What can hang from each mark
Z_2: Z_85 Z_404
Z_269: Z_10
Z_516: Z_269 Z_404
Z_10: Z_516 Z_842
Z_404: Z_10 Z_269 Z_516 Z_842
Z_842: Z_2 Z_10 Z_269 Z_516

Every row comes from one small tree of marks. The marks that hang from a mark follow it in brackets, in the order of their numbers. Every link used is in the known rows. Which tree was each row made from?
Known rows
Z_269{Z_10{Z_516{Z_404} Z_842{Z_2}}}: |  .09 | -.11 |  .08 |  .11 |  .16 | -.02 | -.07 |  .06 |  .00 | -.11 |  .22 |  .01 |  .13 | -.02 |  .03 | -.14 |  .04 | -.12 |  .00 |
Z_842{Z_2 Z_10}: | -.14 | -.17 | -.07 |  .30 |  .02 |  .25 |  .04 | -.02 | -.02 |  .11 |  .13 |  .00 | -.03 |  .03 | -.05 |  .02 | -.01 |  .25 |  .00 |
Z_842{Z_2{Z_85} Z_269{Z_10} Z_516{Z_404}}: |  .10 | -.03 |  .01 | -.04 |  .06 |  .23 | -.02 |  .09 |  .15 |  .07 |  .14 |  .12 |  .08 |  .11 |  .04 | -.30 |  .09 |  .31 | -.01 |
Z_269{Z_10}: |  .08 |  .03 |  .05 |  .08 |  .17 |  .00 |  .17 | -.03 | -.12 |  .02 |  .00 |  .01 |  .12 | -.12 | -.07 |  .14 |  .12 |  .18 | -.16 |
Z_516{Z_404{Z_842}}: |  .24 | -.10 | -.06 |  .08 |  .12 | -.15 |  .11 |  .00 | -.01 | -.39 |  .04 |  .11 | -.06 |  .01 | -.18 | -.12 | -.04 |  .20 | -.14 |
Z_2{Z_404{Z_269{Z_10} Z_842}}: |  .26 |  .18 | -.02 |  .21 |  .07 | -.19 |  .15 | -.06 |  .04 | -.31 | -.38 |  .22 |  .26 | -.13 | -.01 |  .12 |  .10 |  .01 | -.20 |
Z_10{Z_842{Z_2 Z_269 Z_516{Z_404}}}: |  .16 |  .01 | -.12 |  .13 | -.06 |  .14 | -.02 | -.06 |  .00 | -.20 |  .22 |  .06 | -.03 | -.03 |  .04 | -.31 | -.06 | -.01 | -.02 |
Z_516{Z_269{Z_10{Z_842{Z_2{Z_85}}}} Z_404}: |  .07 |  .03 |  .03 | -.10 |  .16 |  .19 |  .03 | -.02 |  .02 | -.27 |  .16 |  .01 |  .00 |  .07 | -.06 | -.28 |  .14 |  .25 | -.02 |
Z_10{Z_842{Z_2 Z_269}}: |  .06 |  .10 | -.10 |  .27 | -.11 |  .22 |  .03 | -.08 | -.13 | -.20 |  .11 | -.06 | -.11 | -.08 | -.07 | -.18 |  .00 |  .07 | -.08 |
Z_2{Z_404{Z_10}}: |  .13 |  .10 | -.02 |  .14 |  .01 | -.09 |  .08 | -.03 | -.07 | -.08 | -.09 |  .13 |  .12 | -.04 | -.10 |  .27 | -.05 |  .10 | -.07 |
Z_404{Z_10 Z_269 Z_516 Z_842{Z_2{Z_85}}}: |  .30 |  .34 |  .14 |  .31 | -.02 | -.09 |  .31 |  .34 |  .07 | -.19 | -.58 |  .15 |  .12 |  .03 |  .06 | -.18 | -.20 |  .02 |  .04 |
Z_516{Z_404{Z_269 Z_842{Z_2{Z_85} Z_10}}}: |  .20 | -.05 | -.02 |  .16 |  .09 |  .04 |  .08 |  .10 |  .16 | -.31 | -.20 |  .21 | -.01 |  .12 | -.08 | -.27 |  .03 |  .28 | -.08 |
Z_2{Z_404}: |  .10 |  .03 | -.08 |  .09 |  .00 | -.04 |  .08 | -.10 | -.07 | -.08 |  .03 |  .04 |  .05 | -.03 | -.20 |  .25 | -.01 |  .16 | -.10 |
Z_404{Z_269{Z_10{Z_842{Z_2}}} Z_516}: |  .23 |  .31 |  .17 |  .17 |  .07 |  .02 |  .23 |  .09 | -.01 | -.10 | -.27 |  .09 |  .23 | -.08 |  .10 | -.12 | -.08 | -.19 | -.10 |
Z_404{Z_842{Z_2 Z_269}}: |  .10 |  .04 | -.11 |  .34 | -.09 |  .05 |  .11 | -.02 | -.04 | -.33 | -.06 |  .01 | -.08 | -.07 | -.07 | -.18 | -.01 |  .20 | -.12 |
Z_10{Z_516{Z_269} Z_842{Z_2{Z_85}}}: |  .04 |  .10 | -.09 |  .03 | -.07 |  .24 |  .12 |  .09 | -.08 | -.15 |  .20 | -.26 | -.06 |  .06 | -.04 | -.19 | -.04 |  .02 |  .24 |
Z_10{Z_842{Z_2{Z_404} Z_269}}: |  .06 |  .11 | -.12 |  .29 | -.11 |  .16 | -.05 | -.11 | -.08 | -.21 |  .08 |  .01 | -.04 | -.06 | -.07 | -.10 |  .01 |  .02 | -.08 |
Z_842{Z_269{Z_10{Z_516}}}: |  .17 |  .16 | -.02 |  .05 |  .01 |  .10 |  .21 | -.06 | -.12 | -.13 |  .04 |  .04 |  .18 | -.11 |  .08 | -.02 |  .09 | -.04 | -.12 |
Z_269{Z_10{Z_516 Z_842{Z_2{Z_85}}}}: |  .04 |  .00 |  .05 |  .14 |  .13 |  .06 |  .06 |  .13 | -.06 |  .08 |  .08 | -.11 |  .09 | -.03 |  .00 | -.03 |  .10 |  .00 |  .07 |
Z_269{Z_10{Z_516}}: |  .11 |  .00 |  .06 |  .03 |  .14 | -.04 |  .17 |  .02 | -.10 |  .01 |  .09 | -.04 |  .21 | -.09 |  .02 |  .12 |  .06 | -.03 | -.04 |

Write each row's tree
|  .18 |  .21 |  .08 |  .13 |  .07 |  .16 |  .13 |  .08 | -.01 | -.08 | -.27 |  .02 |  .09 | -.06 | -.05 | -.08 |  .14 |  .17 | -.11 | => Z_404{Z_269{Z_10{Z_842{Z_2{Z_85}}}}}
|  .30 |  .15 | -.12 |  .26 |  .01 | -.09 |  .37 |  .02 |  .00 | -.33 | -.38 |  .17 |  .20 | -.11 |  .14 | -.06 |  .01 | -.14 | -.04 | => Z_404{Z_269 Z_842{Z_10{Z_516}}}
|  .26 | -.05 |  .02 |  .13 |  .02 | -.01 |  .01 |  .05 |  .14 | -.50 | -.11 |  .16 | -.01 |  .06 | -.14 | -.27 | -.06 |  .21 | -.15 | => Z_516{Z_404{Z_269 Z_842{Z_2}}}
|  .32 |  .16 | -.17 |  .24 |  .03 | -.10 |  .40 | -.03 |  .03 | -.21 | -.40 |  .23 |  .22 | -.17 |  .21 | -.07 |  .01 | -.06 | -.06 | => Z_404{Z_269 Z_842{Z_10 Z_516}}
|  .10 |  .02 | -.11 | -.02 |  .02 |  .20 |  .06 |  .04 |  .02 | -.10 |  .20 | -.08 | -.09 |  .06 | -.05 | -.28 | -.03 |  .19 |  .14 | => Z_10{Z_842{Z_2{Z_85} Z_516{Z_269 Z_404}}}
|  .17 |  .07 | -.08 |  .30 | -.01 |  .07 |  .23 |  .16 |  .10 | -.18 | -.36 |  .07 |  .08 |  .04 |  .05 | -.17 |  .03 |  .10 |  .06 | => Z_404{Z_269 Z_842{Z_2{Z_85} Z_10{Z_516}}}
|  .14 |  .26 | -.01 |  .06 |  .07 | -.07 |  .21 | -.08 | -.09 | -.11 | -.04 |  .08 |  .21 | -.06 |  .03 |  .10 | -.04 | -.15 | -.03 | => Z_2{Z_404{Z_516{Z_269{Z_10{Z_842}}}}}
|  .03 | -.08 |  .01 | -.17 |  .10 |  .26 |  .01 |  .09 |  .15 |  .02 |  .22 | -.02 |  .05 |  .14 | -.01 | -.25 |  .03 |  .38 |  .11 | => Z_842{Z_2{Z_85} Z_516{Z_269{Z_10} Z_404}}
|  .21 |  .13 | -.02 |  .24 | -.05 |  .08 |  .18 |  .15 |  .07 | -.28 | -.37 |  .01 | -.05 |  .02 | -.15 | -.16 |  .02 |  .34 | -.07 | => Z_404{Z_269 Z_842{Z_2{Z_85}}}
|  .24 |  .09 | -.03 | -.01 |  .07 | -.06 |  .19 | -.03 | -.02 | -.56 | -.04 |  .15 |  .04 | -.01 |  .01 | -.21 | -.05 |  .14 | -.04 | => Z_516{Z_269 Z_404{Z_10 Z_842}}
|  .27 |  .25 | -.15 |  .14 |  .00 | -.15 |  .25 |  .11 | -.01 | -.04 | -.36 |  .20 |  .12 | -.02 |  .01 |  .08 |  .05 |  .17 |  .03 | => Z_2{Z_85 Z_404{Z_10 Z_842{Z_269 Z_516}}}
|  .21 |  .02 | -.11 | -.23 |  .04 |  .09 |  .20 | -.09 |  .01 | -.23 |  .23 |  .03 |  .08 |  .00 |  .02 | -.13 | -.09 |  .14 |  .02 | => Z_842{Z_516{Z_269 Z_404}}
|  .06 |  .22 |  .03 |  .18 | -.12 |  .19 |  .05 |  .14 |  .03 |  .05 | -.12 |  .08 |  .03 |  .14 | -.07 | -.06 | -.08 |  .21 |  .02 | => Z_842{Z_2{Z_85 Z_404{Z_10 Z_516}} Z_269}
|  .11 |  .09 | -.02 |  .19 | -.03 | -.01 |  .19 |  .22 |  .00 | -.24 | -.14 | -.06 |  .03 |  .03 |  .05 | -.14 | -.07 |  .12 |  .19 | => Z_404{Z_10{Z_516{Z_269}} Z_842{Z_2{Z_85}}}
|  .22 |  .35 | -.03 |  .10 |  .06 | -.17 |  .36 |  .17 | -.04 | -.10 | -.39 |  .12 |  .11 |  .06 | -.03 |  .07 | -.07 |  .10 |  .10 | => Z_2{Z_85 Z_404{Z_10 Z_516{Z_269} Z_842}}
|  .16 |  .22 | -.12 |  .22 |  .08 | -.09 |  .51 | -.02 | -.11 | -.22 | -.19 |  .09 |  .12 | -.08 |  .17 | -.09 | -.11 | -.12 |  .03 | => Z_404{Z_516{Z_269} Z_842{Z_10}}
|  .24 | -.05 |  .10 |  .14 |  .12 | -.05 | -.01 |  .05 |  .15 | -.43 | -.14 |  .20 |  .10 |  .02 | -.06 | -.26 |  .04 |  .16 | -.19 | => Z_516{Z_404{Z_269{Z_10} Z_842{Z_2}}}
|  .22 |  .00 |  .02 |  .02 | -.01 |  .12 | -.02 |  .18 |  .09 | -.23 |  .09 | -.04 | -.02 |  .15 | -.10 | -.30 | -.07 | -.02 |  .12 | => Z_10{Z_516{Z_404{Z_269}} Z_842{Z_2{Z_85}}}
| -.01 |  .13 | -.01 |  .07 |  .07 |  .21 |  .14 | -.11 | -.11 | -.20 |  .10 | -.10 |  .07 | -.11 |  .03 | -.09 |  .11 |  .12 | -.04 | => Z_516{Z_269{Z_10{Z_842{Z_2}}}}
|  .22 |  .16 | -.12 |  .14 |  .00 | -.21 |  .21 | -.04 | -.02 | -.24 | -.19 |  .19 |  .22 | -.12 |  .10 |  .12 | -.06 | -.03 |  .01 | => Z_2{Z_404{Z_10 Z_842{Z_516{Z_269}}}}
|  .10 |  .12 | -.12 |  .16 | -.12 |  .15 |  .01 |  .06 | -.04 | -.11 |  .11 | -.07 |  .01 |  .06 | -.03 | -.13 | -.01 | -.08 |  .13 | => Z_10{Z_516 Z_842{Z_2{Z_85 Z_404} Z_269}}
